Every row comes from one small tree of marks. The marks that hang from a mark follow it in brackets, in the order of their numbers. Every link used is in the known rows. Which tree was each row made from?
Known rows
q_252{q_721{q_505 q_513}}: -0.385	0.105	-0.268	1.084	1.478	-0.538	1.552	-1.438	-2.226	0.170	-0.053	-0.913	0.908	4.251	2.277	1.641	2.017	1.052
q_84{q_505 q_513{q_323 q_721}}: -2.021	2.058	2.438	1.011	2.760	0.972	1.250	-1.359	-3.574	2.324	-0.737	-1.243	-0.244	5.701	3.284	3.777	1.417	2.237
q_84{q_505 q_513{q_721}}: -1.784	1.708	1.220	1.717	1.513	0.597	1.083	-0.945	-2.642	1.810	-0.796	-1.192	-0.486	5.642	3.847	2.674	1.499	1.922
q_84{q_513}: -0.273	1.575	0.788	1.513	0.970	-1.184	0.169	-0.428	-0.913	1.616	0.589	-0.405	-0.468	3.774	4.226	1.204	2.343	1.065
q_323{q_513{q_84 q_721}}: 1.477	0.379	1.080	1.467	3.716	-0.355	2.262	-0.820	-2.394	0.848	0.039	-1.565	-0.556	3.258	4.269	1.386	1.697	2.046
q_323{q_252{q_721} q_513{q_84{q_505}}}: -1.518	1.396	0.546	3.115	2.054	0.822	4.354	-1.261	-1.735	0.522	-0.272	-2.360	-0.508	3.933	1.976	3.057	0.945	2.569
q_252{q_721}: -0.351	1.122	-0.410	0.564	0.912	-1.487	1.394	-0.273	-2.225	-0.310	-0.377	-0.536	0.273	3.706	4.244	0.407	2.055	1.841
q_721{q_513}: 0.799	0.556	0.069	1.722	1.348	-1.867	0.458	-0.480	-1.203	0.997	0.880	-0.640	-0.394	3.284	3.462	0.602	2.843	0.514
q_505{q_84{q_513{q_721}}}: 0.586	0.921	1.416	0.982	3.411	-0.500	0.230	-0.508	-1.606	0.983	-0.175	-0.666	-0.506	4.616	4.870	1.028	1.130	2.230
q_323{q_252{q_721{q_505}} q_513{q_84}}: -0.632	0.769	0.354	2.626	2.544	0.522	4.059	-1.318	-1.563	0.050	-0.234	-2.306	0.110	2.948	1.542	2.703	1.088	2.154
q_84{q_505 q_513{q_323}}: -2.035	2.347	1.867	1.650	1.488	0.532	0.904	-1.588	-2.565	2.671	0.133	-0.668	0.041	4.753	2.941	3.329	2.248	1.546
q_721{q_252 q_505 q_513{q_323}}: -0.684	1.231	1.175	1.941	2.491	-0.352	1.062	-1.854	-2.099	2.553	0.173	-0.518	0.462	2.590	0.846	2.876	1.164	0.735
q_323{q_252{q_721} q_513}: -0.783	1.206	0.519	2.139	1.096	-1.309	3.540	0.363	-1.290	-0.431	-0.173	-1.901	-0.912	3.309	2.830	2.051	1.279	2.295
q_323{q_252 q_513{q_721{q_505}}}: -0.918	0.929	0.975	2.995	1.723	-0.171	3.230	-0.258	-2.170	0.164	-0.866	-2.146	-0.729	3.210	2.051	2.737	1.257	1.768
q_84{q_505}: -1.271	1.647	-0.398	2.452	-0.187	-0.541	1.000	-1.003	-2.199	1.049	-0.252	-0.344	0.109	3.578	3.558	0.937	2.774	1.004
q_323{q_513}: 0.679	0.790	0.386	2.065	0.800	-1.626	1.544	-0.213	-1.444	0.744	0.582	-0.588	-0.482	2.489	4.166	0.874	2.793	1.011
q_513{q_721}: 0.187	1.065	0.297	0.963	1.778	-1.308	0.876	-0.007	-2.735	0.235	-0.646	-0.849	-0.357	3.695	4.579	0.357	1.960	1.730
q_721{q_252}: -0.376	1.856	-0.152	2.140	0.717	-1.676	0.683	-0.323	-1.211	1.510	-0.156	0.004	-0.371	1.971	3.319	0.524	1.252	1.202
q_505{q_84{q_513{q_323{q_252} q_721}}}: -0.568	1.928	2.900	1.408	4.561	-0.149	1.648	-0.285	-1.681	1.245	-0.334	-1.766	-1.139	4.518	3.031	2.991	0.337	2.899

Which tree is each row?
-1.426	2.415	2.766	1.295	3.401	-0.349	2.008	0.035	-2.200	1.502	-0.403	-2.171	-1.259	4.680	2.730	3.497	0.762	2.546
q_84{q_513{q_323{q_252} q_721}}
-0.669	1.966	1.652	0.777	3.177	-0.818	1.304	-0.441	-3.238	1.750	-0.984	-0.748	-0.370	3.108	3.054	2.090	0.332	2.319
q_513{q_323 q_721{q_252}}
-0.775	1.776	0.886	1.867	2.739	0.656	1.555	-2.219	-3.022	2.118	0.138	-0.846	0.537	3.395	2.801	2.087	2.475	1.671
q_513{q_84{q_505} q_323}
-1.088	1.675	1.511	3.082	3.478	0.610	2.650	-1.772	-1.720	2.226	0.669	-2.225	-0.625	3.830	0.831	3.526	1.672	1.519
q_721{q_513{q_84{q_505} q_323{q_252}}}
-0.435	1.237	1.496	1.251	4.044	0.393	1.213	-1.663	-3.167	1.507	-1.309	-0.330	0.657	2.842	2.195	2.217	-0.052	2.293
q_513{q_323 q_721{q_252 q_505{q_84}}}
-2.947	2.723	2.673	2.160	2.639	0.966	2.460	-0.720	-2.812	2.013	-0.870	-2.285	-1.062	5.515	2.010	4.584	0.675	2.575
q_84{q_505 q_513{q_323{q_252} q_721}}
-1.471	0.950	0.313	2.636	0.870	-0.349	3.758	-0.523	-1.723	-0.398	-0.541	-1.834	-0.011	3.204	1.694	2.685	1.269	1.925
q_323{q_252{q_721{q_505}} q_513}
-0.982	1.392	0.188	1.879	1.655	-0.178	1.231	-0.997	-2.792	1.235	-1.421	-0.638	0.239	2.862	2.519	1.596	0.505	1.583
q_513{q_721{q_252 q_505}}
-3.475	2.718	1.998	1.825	1.775	0.811	2.977	-0.997	-2.293	1.516	-0.601	-2.009	-0.440	5.508	1.680	4.471	0.736	2.740
q_84{q_505 q_513{q_323{q_252{q_721}}}}
0.566	1.218	0.695	3.292	2.453	-0.824	3.002	-0.391	-0.521	0.846	0.718	-1.998	-1.164	2.077	2.752	1.682	1.765	1.634
q_323{q_252 q_513{q_84}}
0.328	1.310	2.635	0.330	4.626	-0.080	0.571	-0.904	-2.498	1.499	-0.109	-0.722	-0.253	4.692	4.328	2.148	1.026	2.528
q_505{q_84{q_513{q_323 q_721}}}
-2.308	2.296	1.391	2.243	1.639	0.722	1.222	-1.086	-2.227	2.717	-1.137	-1.039	-0.757	4.913	2.908	3.212	-0.050	2.145
q_84{q_505 q_513{q_721{q_252}}}
1.054	0.952	0.301	2.304	3.149	-0.912	0.923	-1.422	-0.615	2.387	0.868	-0.851	-0.519	2.341	2.385	1.167	1.017	1.009
q_721{q_252 q_513{q_84}}
-0.541	1.730	2.527	0.170	3.494	-0.345	0.815	-0.603	-3.001	1.773	-0.244	-1.138	-0.446	4.903	3.960	2.754	1.534	2.153
q_84{q_513{q_323 q_721}}
0.106	0.269	0.971	0.522	4.432	0.631	2.155	-2.661	-3.053	1.162	0.313	-1.461	1.236	4.061	1.547	2.822	1.748	1.636
q_252{q_721{q_505 q_513{q_84 q_323}}}
-0.131	0.949	0.322	1.969	2.794	0.025	0.968	-1.254	-2.256	0.967	-1.320	-0.188	0.379	2.693	2.757	1.086	0.052	1.980
q_513{q_721{q_252 q_505{q_84}}}
0.406	0.326	0.149	1.476	2.635	-0.147	0.694	-1.225	-2.711	-0.015	-0.950	-0.377	0.682	3.463	3.754	0.496	1.612	1.749
q_513{q_721{q_505{q_84}}}
1.300	0.714	1.341	1.068	4.327	-0.630	1.028	-1.700	-1.899	1.993	1.262	-1.200	0.008	3.155	2.738	1.736	2.488	1.136
q_721{q_513{q_84 q_323}}
-2.618	2.086	1.830	1.393	2.253	0.500	2.658	-1.076	-2.157	1.017	-0.489	-1.847	0.288	4.569	1.272	4.112	0.811	2.280
q_84{q_513{q_323{q_252{q_721{q_505}}}}}
-0.131	1.115	-0.307	2.639	1.611	-0.375	0.577	-1.487	-1.171	1.286	-0.492	0.448	0.705	1.752	2.475	0.604	0.879	1.259
q_721{q_252 q_505{q_84}}
0.315	0.417	0.969	2.395	3.065	0.201	2.011	-1.254	-2.067	1.153	-0.948	-0.550	0.026	2.548	2.631	1.904	-0.052	2.014
q_323{q_513{q_721{q_252 q_505{q_84}}}}
